Each row was made from one small tree. Brackets hold a mark, then the marks that hang from it, in alphabetical order. Every link used is in the known rows. Write each row's tree.
Known rows
[fusum [riza [godufu [fuso naku [viti lepuz]]] pigev]]: [-0.68  1.20  1.28 -1.02  2.62 -0.63 -0.81  0.97 -5.65  0.07 -1.83  2.04
 -1.37  0.00 -0.12 -3.27  0.17  0.60 -1.59]
[fusum [riza godufu]]: [ 0.39 -0.45 -0.08 -1.74  2.05  1.18 -1.92 -0.23 -4.31 -1.38 -2.71 -0.63
 -1.94  0.82  0.21 -2.31  0.23  0.00 -2.49]
[viduv lepuz]: [ 2.66 -3.38  0.61 -1.65 -0.21  1.02 -0.41 -0.35 -4.28 -0.83 -1.79 -0.01
 -3.33  0.71  2.40 -2.31  0.25 -0.02 -0.20]
[viti [fuso godufu naku]]: [ 1.47 -1.06  1.83 -0.36  0.79  1.43 -1.38  0.23 -3.31  0.62 -0.67 -0.18
 -1.47 -1.29  0.04 -2.69  0.62 -1.24 -1.93]
[lepuz piti]: [ 2.23 -2.03  0.17 -0.71  2.22  1.65 -0.92 -2.29 -4.30  0.56 -1.68 -0.25
 -2.38  0.51  0.43 -0.92 -0.85 -0.20 -1.12]
[lepuz viduv]: [ 2.44 -2.05  0.93 -0.89  1.83  1.44  0.09 -1.31 -3.65 -0.44 -1.43 -0.68
 -3.50 -1.58  0.17 -2.07 -1.09 -0.45 -1.28]
[fusum [riza [godufu [fuso naku viti]] pigev]]: [-0.90  1.07  0.86 -0.91  2.39 -0.45 -0.72  0.63 -4.78 -0.82 -1.55  1.22
 -1.72 -0.08 -0.06 -3.19  0.03  0.20 -1.56]
[fusum riza]: [ 0.99 -2.07  0.71 -2.78  1.36  1.53 -1.23 -0.66 -3.45 -2.18 -2.25 -0.93
 -3.06  0.46  0.27 -2.96 -0.46  0.10 -2.21]
[godufu [fuso naku [viti lepuz]]]: [ 0.92 -2.48  2.15 -1.38  0.83 -0.81  0.27  0.35 -3.79  1.06 -0.02 -0.19
 -2.45 -0.61 -0.60 -2.56 -1.39 -0.77 -0.73]
[godufu fuso]: [ 1.91 -2.80  0.66 -2.69  1.38  0.68 -0.44 -0.70 -2.48 -1.38 -0.41 -0.96
 -3.71  0.01  0.34 -2.63 -2.07 -0.69 -1.41]
[fuso naku]: [ 1.84 -3.15  0.50 -1.75  0.65  1.34 -0.25  0.54 -3.54 -0.26 -0.53 -0.44
 -1.82 -0.25 -0.92 -1.08 -0.31 -1.15 -1.54]
[riza fusum [godufu [fuso naku [viti lepuz]]] pigev]: [-0.43  2.87  0.60  0.70  3.48 -1.45 -2.01  1.55 -6.79  1.30 -1.92  2.66
 -1.60  0.16 -0.59 -2.66  0.74 -0.03 -2.05]
[godufu [fuso viti]]: [ 1.26 -2.62  1.30 -1.81  0.97 -0.66 -0.09 -0.81 -2.68 -0.70 -0.50 -1.89
 -3.68 -0.39  0.52 -2.97 -1.92 -0.82 -1.12]
[piti lepuz]: [ 2.58 -3.43  0.24 -1.74  0.75  1.82  0.68  0.86 -3.81 -0.77 -0.87 -1.12
 -2.26 -0.06  1.22 -2.68  0.64 -1.11 -1.90]
[riza fusum [godufu [fuso naku]]]: [-0.03  1.02 -0.45  0.13  2.67  0.41 -2.79  0.46 -4.29  0.07 -1.59  0.29
 -2.28  0.85 -1.20 -1.77  0.15 -1.02 -2.39]
[godufu [fuso naku viti]]: [ 0.69 -2.62  1.60 -1.21  0.54 -0.59  0.38 -0.07 -2.65 -0.03  0.31 -1.23
 -2.84 -0.69 -0.54 -2.47 -1.56 -1.27 -0.73]
[lepuz piti viduv]: [ 2.11 -0.98  0.91  0.92  2.87  1.91 -0.05 -3.27 -4.30  1.27 -1.55  0.38
 -3.03 -1.30  0.18 -1.22 -1.10  0.01 -0.36]
[naku [fuso viti]]: [ 1.29 -2.51  1.66 -0.86  0.15  0.31  1.12  0.24 -3.17 -1.29 -1.48 -1.92
 -2.63  0.36  0.34 -1.96 -1.52 -0.56 -0.26]
[godufu [fuso naku [viti [lepuz piti viduv]]]]: [ 0.67 -1.38  2.50  0.36  1.68 -0.49  0.66 -1.18 -4.09  2.33 -0.05  0.64
 -2.52 -1.32 -0.73 -2.29 -1.57 -0.44  0.13]
[fuso godufu naku]: [ 1.78 -1.75  1.18 -0.10  0.71  0.69 -1.00 -0.12 -4.03  0.52 -0.06 -1.92
 -0.70  0.19 -0.60 -2.05 -0.28 -1.40 -0.81]
[godufu [fuso [viti lepuz]]]: [ 1.52 -2.44  1.85 -1.99  1.23 -0.89 -0.19 -0.39 -3.82  0.41 -0.84 -0.85
 -3.27 -0.26  0.50 -3.06 -1.75 -0.33 -1.11]

Write each row's tree
[ 1.00 -1.44  1.99  0.98  0.19 -0.98 -0.51 -0.26 -4.31  1.36 -0.17 -3.10
 -0.64 -0.23 -0.36 -2.46 -0.13 -1.60 -0.42]	[fuso godufu naku viti]
[ 1.56  0.01  2.67  0.82  2.03  1.46 -1.61 -0.68 -5.61  3.75 -1.29  2.28
 -0.47 -0.86 -0.03 -2.16  0.80 -0.08 -1.17]	[viti [fuso godufu naku] [lepuz piti]]
[ 0.89  2.34 -0.97 -0.23  3.75  0.19 -2.91  1.04 -6.69 -0.48 -3.14  1.78
 -1.94  0.81  0.24 -2.03  1.27  0.06 -3.09]	[riza fusum godufu pigev]
[-0.46  0.93  0.43 -1.47  2.67  0.40 -1.02  0.72 -4.62 -1.23 -1.51  1.79
 -1.73  0.15 -0.20 -2.95 -0.06  0.33 -1.77]	[fusum [riza [godufu [fuso naku]] pigev]]
[ 1.75 -1.11  2.74 -0.65  1.66  1.79 -0.19  0.60 -4.72  2.25 -1.46  3.11
 -2.26 -2.89 -0.53 -2.33  0.58 -0.10 -1.89]	[viti [fuso naku] [lepuz viduv]]
[ 1.11 -2.01  2.01  0.30  1.13 -0.35  0.03 -0.34 -5.70  3.04 -1.15  0.33
 -0.95 -0.37 -0.71 -1.13  0.04 -0.45 -0.60]	[fuso naku [viti [lepuz piti]]]
[ 1.73  0.03  3.26  0.65  1.71  1.28 -0.82  0.09 -5.07  2.92 -1.10  1.94
 -1.34 -2.57 -0.26 -3.10  0.59 -0.31 -1.31]	[viti [fuso godufu naku] [lepuz viduv]]
[ 1.29 -1.26  2.67  0.78  0.50 -1.26 -0.63  0.26 -5.73  2.77 -0.57 -1.76
 -0.15 -0.15 -0.42 -2.55  0.12 -0.97 -0.42]	[fuso godufu naku [viti lepuz]]
[ 1.34 -1.85  2.21 -0.14  0.97  0.32  0.96 -0.35 -4.62  0.73 -1.87 -0.36
 -1.99  0.61  0.31 -1.64 -1.37  0.16  0.22]	[naku [fuso [viti [lepuz piti]]]]
[ 0.36  2.58 -0.57 -0.38  3.93 -0.26 -2.63  0.77 -5.77 -0.67 -2.24  2.06
 -2.64  0.63  0.13 -2.77  0.22  0.03 -2.59]	[riza fusum [godufu fuso] pigev]
[ 1.48  0.87  3.26  2.11  2.54  1.60 -0.89 -1.48 -5.59  4.28 -1.19  2.75
 -0.99 -2.29 -0.27 -2.41  0.60  0.07 -0.58]	[viti [fuso godufu naku] [lepuz piti viduv]]
[ 2.03 -1.21  2.35  0.05  1.03 -1.36 -1.18 -0.64 -5.81  1.90 -1.57 -2.61
 -1.19  0.24  0.96 -3.27 -0.35 -0.47 -0.90]	[fuso godufu [viti lepuz]]
[ 1.88 -1.99  2.19 -1.95  1.15  1.59 -0.88  1.37 -4.70  1.70 -1.56  2.66
 -1.77 -1.47 -0.27 -2.04  0.80 -0.30 -2.49]	[viti [fuso naku] lepuz]
[ 1.84 -0.85  2.72 -0.61  1.21  1.09 -1.51  0.86 -5.09  2.35 -1.17  1.45
 -0.86 -1.11 -0.06 -2.82  0.84 -0.47 -1.91]	[viti [fuso godufu naku] lepuz]
[ 1.26 -1.30  2.57  0.69  1.30  0.45  1.42 -0.85 -4.63  1.05 -1.81 -0.07
 -2.30 -0.31  0.15 -1.77 -1.50  0.29  0.59]	[naku [fuso [viti [lepuz piti viduv]]]]
[ 1.32 -2.70  2.04 -0.90  0.46 -0.61  0.13  0.89 -5.27  1.91 -1.02 -0.30
 -1.26 -0.57 -0.70 -1.66  0.08 -0.76 -1.18]	[fuso naku [viti lepuz]]
[ 1.21 -0.58  3.14  1.81  0.92 -1.11 -0.04 -0.38 -5.74  3.21 -0.48 -1.37
 -0.56 -1.27 -0.57 -2.77 -0.08 -0.86  0.05]	[fuso godufu naku [viti [lepuz viduv]]]
